Known rows, with every step that occurs
S, X, N, G, F: [-68 -14  14   6 -29  15 -14  27  13 -22 -52  -1 -30  14 -27  43 -36 -45
   8   2 -43 -20  16 -15]
N, G: [-41 -18 -10 -31 -33  18  -5  31   8 -10 -41  23  -5   6  16  35 -28 -41
 -20   9 -66  12  -7  14]
N, G, F: [-56 -45   3   6 -27  25 -10  27  25  -4 -60   9   5  11 -13  45 -20 -46
  -1  11 -68   9  12 -11]
X, N, Y, F, E: [-44   2 -37 -19   4  52  18  41  18   8 -40  27 -24 -23   3  18 -29 -21
 -46 -44   4 -12 -13 -22]
Y, F: [-43 -11 -32 -16  25  48  17  29  19 -19 -56  29 -20  12   6   3 -28 -52
 -33 -21 -31   9 -22 -23]
G, F, Y, X: [-54 -36 -22  34  43  10  42  -7  13 -28 -12   8 -40  18  -9  55   4  12
 -10 -51 -41  35  15 -40]
F, E: [-34   6 -70 -12   7  35  21  22  17  15  -1  21 -19 -14   9   8 -11 -34
  -8 -46 -47  31  -5 -18]
Y, F, S, X: [-25 -25 -46 -20  34  12  27   3  20 -35 -25  14 -68  19  -9   4   3 -29
   0  -6 -34  17 -21 -25]
U, G, F, Y, X, N: [-60  29  -9  29  20  23  25   5  -4 -31 -14  -3 -74  18  -2  52 -34  -5
 -11 -67  -8  -4  -4 -20]
F, S: [ 11 -26 -52   5  28  28  19  -9   4  -5 -15   8 -32  -1  11  32  22 -46
   9   1 -46  55 -33   2]
Y, X: [-48  -7 -44  16  41  32  42  10   4 -13  17  14 -18   0  12  27   3  -9
  -6 -24 -46  29 -15 -25]
S, X, N, G, F, Y: [-54 -22  16  -4 -12 -12  -4   3  12 -45 -62   2 -75  33 -27  60 -29 -11
 -12 -43 -29  -2  32 -13]
G, N, X, Y, F, S: [ 12 -55 -54 -15  39  33  37  -1  20 -32 -48  -5 -43  19  33  20 -18 -73
  -1   9 -48  18 -45  -2]
F, S, X, N: [-18  29 -32  -4  19  15   7   0 -14 -33  -9  -5 -85   7 -14  21 -15 -40
  19 -20  -7  -2 -24  -6]
U, G, N, Y: [-26 -26 -19 -51 -22  50 -35  26  38 -17 -17 -16 -65   5  23  31 -51 -30
 -43  31 -36  -4 -34  23]
F, Y: [-18  -8 -29 -15  26   9  14  -8   8 -33 -30  10 -73  27  -1  38 -15 -16
 -26 -52 -31  42   5  -6]
G, F, S, X: [-22 -33 -43   2  26   6  13  -9  23 -27 -13  -5 -64  20 -24  19  14 -33
  28   3 -44  25  -4 -28]
S, X, N, G, F, E: [-70  -8 -26   2 -29  15   5  33  19   5 -33  14 -21  -7 -17  29 -28 -30
   5 -31 -44 -12  22 -28]
G, F, E: [-48 -18 -52  17   2  38  14  21  28  22 -21  12  -5 -10  -9  17 -11 -39
   5 -42 -53  26  12 -36]
S, F, Y, X, N: [-37  37 -12  14  17  17  35  10 -23 -32   8   8 -71   3  10  48 -15  -9
 -11 -66  -7   3 -14 -23]
Y, X, N, G: [-61   8   7  -2 -22  18  14  32 -13 -18 -26  18 -12  -4  12  53 -33 -22
 -16 -11 -40 -14 -12   6]
S, X: [-38   7 -47 -34  20  11   7  11  14 -38   1   1 -73  23 -11  -1 -15 -27
   4 -10 -37  12  -4 -20]
N, X, Y, F: [-22 -13 -51 -38  41  44  45  21  13 -45 -53   2 -39  34  28   8 -46 -65
 -22 -19 -24   0 -23 -15]
G, F, Y: [-32 -32 -14  12  20  11   3  -9  20 -31 -52   1 -62  29 -22  48 -13 -21
 -11 -48 -37  38  23 -22]
G, N: [-28 -27 -27 -10  -1  35 -23  15  24 -19 -17 -10 -38  10  18  10 -41 -75
  -5  18 -74  10 -30   0]
S, F, Y, X, N, G: [-53  13  15 -12 -35   4  21  30 -16 -26 -20  24 -39   2  20  63 -25  -9
 -22 -33 -39  -9  -4   0]
X, Y, F, E: [-45  -4 -66 -18  32  44  47  29  20  -2 -35  20 -34  -7  30   6 -23 -49
 -26 -49 -34  13  13 -33]
Y, F, S, X, N, G: [-47  -1   6 -23 -26   8   6  29  -1 -32 -57  24 -42   8  -2  36 -31 -37
 -14  -1 -29 -26 -15   6]

Rows
[-41  29 -15  24  34  18  32   1 -19 -34  -6   4 -63  10  -3  48 -18  -5
 -12 -64  -4   3  -9 -17]  F, Y, X, N
[ -9  -4 -18 -31   9  31  -8  10   0 -30 -13 -12 -81  -3 -17  44  -7  -6
 -15   8  21  -7 -19   3]  F, S, X, N, Y
[-33 -14 -48 -49  23  47  29  26  31 -44 -51  -9 -60  42  46   3 -74 -72
 -27 -12 -41 -14 -34  -1]  U, G, N, X, Y, F
[-22 -29 -45 -37  32  43  31  22  22 -46 -56  -9 -46  35  33   4 -62 -78
 -22  -4 -38 -11 -27 -10]  G, N, X, Y, F
[-43 -15 -34  12  45   9  48  -7   5 -32   1  14 -50  17   8  45   4  15
 -20 -56 -36  39   2 -26]  F, Y, X
[-13 -46 -11 -34  -8  44 -34  20  29 -18 -17 -14 -44  -3   7  33 -31 -33
 -35  39 -33   0 -26  11]  G, N, Y
[-35 -28 -30  -5  30  40  30  15  10 -16  12   6 -25  -8   7  45   4  19
 -30  -3 -21  21 -15 -16]  N, Y, X
[-12  11  -6 -24   0  50 -16  21  -4 -19 -22  -7 -52 -10  -9  46 -25 -19
 -32  -2  18  -7 -20  11]  X, N, Y
[-46 -12 -21  -2   9  15   2  -4  29 -30 -50  -1 -82  38  -5  47 -32 -15
 -23 -56 -39  34  14 -11]  U, G, F, Y
[-21 -51 -28 -32  20  16   2   7  32 -39 -28   3 -76  11  -5  14  -6 -27
 -13  22 -29  -2 -27 -16]  G, N, Y, F, S, X
[-27 -41 -34 -24  28   5  31  -7  12 -45 -30 -18 -81  23  19  42  -1 -49
  18  16 -50  21  36 -14]  N, G, F, S, X, Y
[-58   5  14  -3 -18   4  18  20 -13 -29 -34  19 -30   6   8  61 -31  -6
 -25 -31 -33  -9   1   3]  F, Y, X, N, G
[  -8  -16  -62  -33   53   14   39  -14    3  -49   -2  -20 -103   21
   25   20    2  -50   15    2  -35   35   19  -15]  F, S, X, Y
[-73 -16 -20  29 -19  23  25  32  15  17 -25  20   9 -19  -5  42 -16 -20
   1 -39 -51  -4  14 -31]  Y, X, N, G, F, E
[-51 -32 -23 -16  10  43  10  21  27 -18  13  -6 -45  -1  27  40 -23   4
 -34  11 -42   1 -31  -3]  U, G, N, Y, X
[  0 -39 -48  -6  53  40  43  -3   9 -23 -48   9 -50   6  31  29   8 -61
 -10  -4 -36  39 -14 -13]  X, Y, F, S
[-27 -51  -6  43   2  19  20   0   6  -5 -39   9  -8  -8  -4  65  15 -32
  17   5 -51  19 -11 -10]  Y, X, N, G, F, S
[  5 -21 -62 -40  23  29  22   5  12 -44 -13 -36 -57  36  41  17 -53 -82
   7  12 -53   8 -23  11]  G, N, X, Y
[-47  35 -23  24  29  36  25  14 -18 -18   6   2 -38  -3   2  34 -22 -27
  -1 -39 -12  -2 -22 -16]  Y, X, N
[-51  13  -1  41  32  20  26   0 -10 -30 -19  -3 -57  10 -15  55 -18  -9
  -3 -63  -6  -1   3 -29]  G, F, Y, X, N
[-61  -9 -23  11 -30  27   4  35  17  21 -40  16   4 -17  -9  39 -28 -41
  -1 -35 -49  -2  13 -20]  X, N, G, F, E
[-16 -65 -17  19  -8  19   7   1  20  -2 -49  10  -3   0  -3  54  15 -48
  15  20 -69  38  -9  -2]  N, G, F, S
[-42 -18 -48 -27   6  51  22  39  30  10 -35  33 -14 -18   4  14 -17 -18
 -49 -36 -17   3  -9 -23]  N, Y, F, E
[-36  -4  -3 -26  11  59   0  37   8 -24 -59  16 -39  -2  -7  28 -38 -29
 -53 -14  18 -23 -26 -10]  X, N, Y, F
[-14 -20  -7 -13   6  30 -14   7   7 -27 -23 -16 -74  -3 -33  50  -6 -11
  -7  10  16 -12  -8  -5]  G, F, S, X, N, Y
[-17 -45  -4  27 -12  22   2   5   6  -3 -55   6 -11  -3  -7  60   4 -50
  14  11 -50  21 -12   0]  X, N, G, F, S
